Known rows, with every step that occurs:
dogi > gikek: [-17  14   3  14   7  11  -5 -18  18  14  13   5  24  -2 -25   8 -13   4
   1   4  -7  13   5 -11  14  24   1]
dogi > gikek > tisofak > suvu > rimu > resub > gumumo: [ 27  19  13 -12   6  -7 -31  33  27 -11  34 -13   1   3  10   2  36  -6
  -2 -23  -6   2  36   9 -23   5 -56]
gumumo > faki > siga > gikek > tisofak > suvu: [ -6   7   4  32  -1 -15  -8 -17 -27 -23   4 -28 -40  -5  -4 -10  -1  -7
  25  26  12  -4   3 -15 -20 -26 -29]
suvu > tisofak > gikek > siga: [-10   2   5  -2 -14  23  21  12 -23   3 -12   0  15 -19  13 -11 -18   0
 -31  23 -23  -4  -2 -19  16   7  29]
rimu > resub > gumumo > faki > siga: [ -6 -13  -9 -16 -13  -6 -25 -22 -16 -19   4   4 -20  25 -12   4  24   3
   8  21  19  17   8  -9   1  -6  -2]
resub > gumumo > faki: [  4 -30 -30 -10 -28   4 -20 -17   8 -11   3  13  -1   3  -8 -11  24  -5
  11  23   9  21 -14 -14   0  -2  25]
siga > gikek > tisofak > suvu > rimu: [ 15  20  -2  22  21 -13  -4   9   8  13   8 -23  12 -19   6 -12   9   1
  15  -9  -4 -20  19  20 -16   2 -17]
resub > rimu > suvu: [ -8 -18  11 -35   2  -7   3  13  25 -15   9  28   6  28   0  19 -16  10
  -7 -22   1  -6 -23  28  10  -8  -1]
resub > gumumo > faki > siga > gikek > tisofak > suvu: [ 11   6  -1  27 -18 -14 -25  -8 -15 -33   5 -37 -60 -17   9 -12  20 -21
  29  40  13  11  10 -21 -20 -44 -33]
faki > siga > gikek: [-20  33   7  37  21  -5   5 -38 -20  24  -4 -24   3  -6 -23   9 -24   5
  19  22   3   4  17  -3  25   6   7]
siga > gikek > tisofak > suvu > rimu > resub > gumumo: [ 35  28  13   3  19 -19 -38  16   5   6  34 -24  -6  -4  13  -7  34 -10
  15 -18   3  -8  31  30 -21  -6 -42]
gumumo > faki: [-12 -29 -28  -7 -14   2  -3 -26  -2  -1  -3  22  15  13 -19  -9   2   9
   4   9  10   3 -20  -8   0  14  30]
fezes > gikek > tisofak: [ 29   1  -5  25  -1  37  -4 -12  47   7   4   4  11   9  -6 -15 -11  20
  18 -13   8  -3   7 -21  20 -22  -6]
suvu > tisofak > gikek: [ -7   8   4  -1  -5  17  24   1 -24   7 -10  30  27  -4   0  -2  -8  15
 -30  16 -18 -11 -13   4   2   6  33]
gumumo > faki > siga > gikek > fezes: [-13  -3  -8  13   0 -16  10 -23 -22   8 -14 -33 -23 -18  -9  -4  -3 -19
  27   6  23  15  -6 -26  16   7  15]
fezes > gikek > tisofak > suvu: [ 25   4  -3  25 -13  27  -7   5  31 -16   6  -3  -7   6   1 -19  -9  24
  22   3   6  -4   8 -20  -7 -32 -30]
gumumo > faki > siga: [-25 -19 -24   6 -11  -4   9 -27 -13 -13 -21   4  -3  12 -18   0  -5  13
   9  23  11   5  -6 -19   8   6  23]
tisofak > suvu: [ -6  10 -11  11  -5   9  -2  -4  -6  -1  -1   7  17   9 -12  -2 -10  23
   4  20   1   5  -2  -6 -10   7   2]
resub > rimu: [ -8  -2   5  -8   0  -4  -6   0  22   5   5  23  31  15 -11   9  -1  21
  -6 -16  13   2  -9   4  16   4  18]
faki > gumumo: [-16  -5   3   5   6  38  -5 -27   1  11   4   0  15   9  -7  -4  10  15
 -17  35   4   4   7 -13  19  29   5]
resub > gumumo > faki > siga > gikek > tisofak: [ 15  -1  -2  26  -8  -6 -23 -23  -1 -12   5 -28 -41 -15   4 -11  17 -21
  26  24  16  15   4 -20   3 -33 -11]
siga > gikek > dogi: [ -8  18  -9  40  25  -3 -19 -32   2  45  -3 -20   0  -7 -15   8 -24 -22
  15 -10  -6  -1  14   4   1  12  -1]
tisofak > suvu > rimu > resub > gumumo > faki: [  3 -22 -26 -45 -15 -25 -27  19 -11 -24  12   4  -4  16   0  -6  42   4
   3   3   4  -6  11  22 -33  10  -7]
tisofak > suvu > rimu > resub > gumumo > faki > siga: [-10 -14 -21 -31 -12 -30 -16  14 -21 -38  -2 -12 -19  15   0   4  32  10
   6  17   3  -6  29  13 -27   3 -18]
tisofak > gikek > fezes: [ 16   0  -3   8  -1  19  23   6 -15  21 -12  -4  11   0   0   4   2  -6
   2  -6  -2   5 -18 -22  17  18  17]
gumumo > faki > siga > gikek: [-27   3  -7  22   5 -17  -2 -40 -31   2  -8 -18 -18  -3 -24   0 -15  -3
  21  29   9   1   3  -9  11   3  14]

Rows:
[-13 -17  18 -53  -4  -8  17  27  26 -20   1  49  21   7  15   9 -21  22
 -33 -25   2  -5 -25  39   6 -14  14]
resub > rimu > suvu > tisofak
[ -4  -3 -15  34   7  11   3  -9 -13  24 -20  -2  -2  14  -6  16 -18 -18
  -3  -3 -24 -14   3  -8 -11   8  -2]
tisofak > gikek > dogi
[  7   3   8 -13  -2 -20 -24 -17 -25   4   8 -34 -41  -5  -3   0  26 -28
  21   1  30  27   4 -15  11  -2  -8]
rimu > resub > gumumo > faki > siga > gikek > fezes
[  6  10  -2  11   9  -2   1  26  32  -9  12  -9  18 -13   1  -1  12   5
   0 -16 -14  -9  26  -2 -16  12 -33]
dogi > gikek > tisofak > suvu > rimu
[  5 -17  32 -57 -11  -6  40  54   1 -19 -12  32  -7  -2  32  13  -8  -3
 -32 -34  -6  -8 -37  23   8 -12   9]
resub > rimu > suvu > tisofak > gikek > fezes
[  9   7   5 -10 -12  21  37  21 -15  14 -19  15  24 -18  14  -6   1   3
 -26 -10  -3   4 -22 -11  10  14  38]
suvu > tisofak > gikek > fezes
[-11 -11   3 -35  -1  11  23   6  13  -6  -4  42  23   4   9   0 -25  18
 -25  -8  -6  -1 -22  33   0   0  22]
rimu > suvu > tisofak
[-10  -8  11 -30  -4  12  34  15 -20 -11  -4  39   4   7  12   8 -28  10
 -26   5 -27 -18 -24  29  -7  -7  13]
rimu > suvu > tisofak > gikek
[ 15   3 -13 -25  11  -5 -18   5  16  17  14   7  34  14  -2   4  31  11
  -2 -18   1   1  22  26   6  22   8]
suvu > rimu > resub > gumumo
[-12 -17  30 -48 -15   2  25  45  -6 -29  -2  15 -12  -2  33   8 -30  -4
 -43  -5 -26 -18 -17  11  12 -20   7]
resub > rimu > suvu > tisofak > gikek > siga
[  9  18   6  15  16   3   4 -18   2  45   1 -21  13 -19  -9  -6  -5 -13
  19 -14  15  20  -7  -9  24  18  20]
siga > gikek > fezes
[ 21  23  14  38  22   9 -14 -28   9  32  22 -10  11  -8  -7  -9  -1  -5
  16  -9  10   1  -3  -1  10  -5  -4]
siga > gikek > tisofak
[ -5   1 -14  19   9 -31   3   5 -15 -23  -8 -33 -25 -15   2 -11  11  -5
  21   8   0 -23  22   4 -22  -9 -19]
gumumo > faki > siga > gikek > tisofak > suvu > rimu
[-14 -21  20 -33  -2 -12  17  41   5 -18 -22  35 -18  10  29  25 -29 -13
 -37 -34 -29 -29 -18  35 -19 -21  -6]
resub > rimu > suvu > tisofak > gikek > dogi
[  6 -12  15 -42  -8  15  46  33 -12  -4 -14  25  -2  -5  27   6 -15  -6
 -22 -17 -12  -2 -33  14   1  -2  17]
rimu > suvu > tisofak > gikek > fezes
[ 11  14  13  25  11  19 -10  -8  38  11  23   2  18  -3 -11  -2   0  -1
   2 -16   1  12   4 -18   9   7 -20]
dogi > gikek > tisofak
[-11   0  -8  19   0  12  17   5 -12  16 -27  19  11  -7   9   8 -17  -7
 -30  -7 -28 -14  -2   4 -16   5  18]
suvu > tisofak > gikek > dogi
[ 23   9   1 -10  21  -6  -7  22  15  -1  18   6  29  22   3  -6  24  20
  -4 -33   9 -19  17  23 -22  12 -29]
gikek > tisofak > suvu > rimu > resub
[-16  -9 -20  33  -6 -22 -24 -29  -9   3 -20 -38 -55 -16  -4   8   0 -42
  24  22  -3  10  20 -17 -13 -16  -9]
resub > gumumo > faki > siga > gikek > dogi
[  0  11   4   6   3  12  10  -1  26  23   3  -9  19 -15 -12   2  -1  -9
   4 -18   9  30  -4 -27  19  31   5]
dogi > gikek > fezes
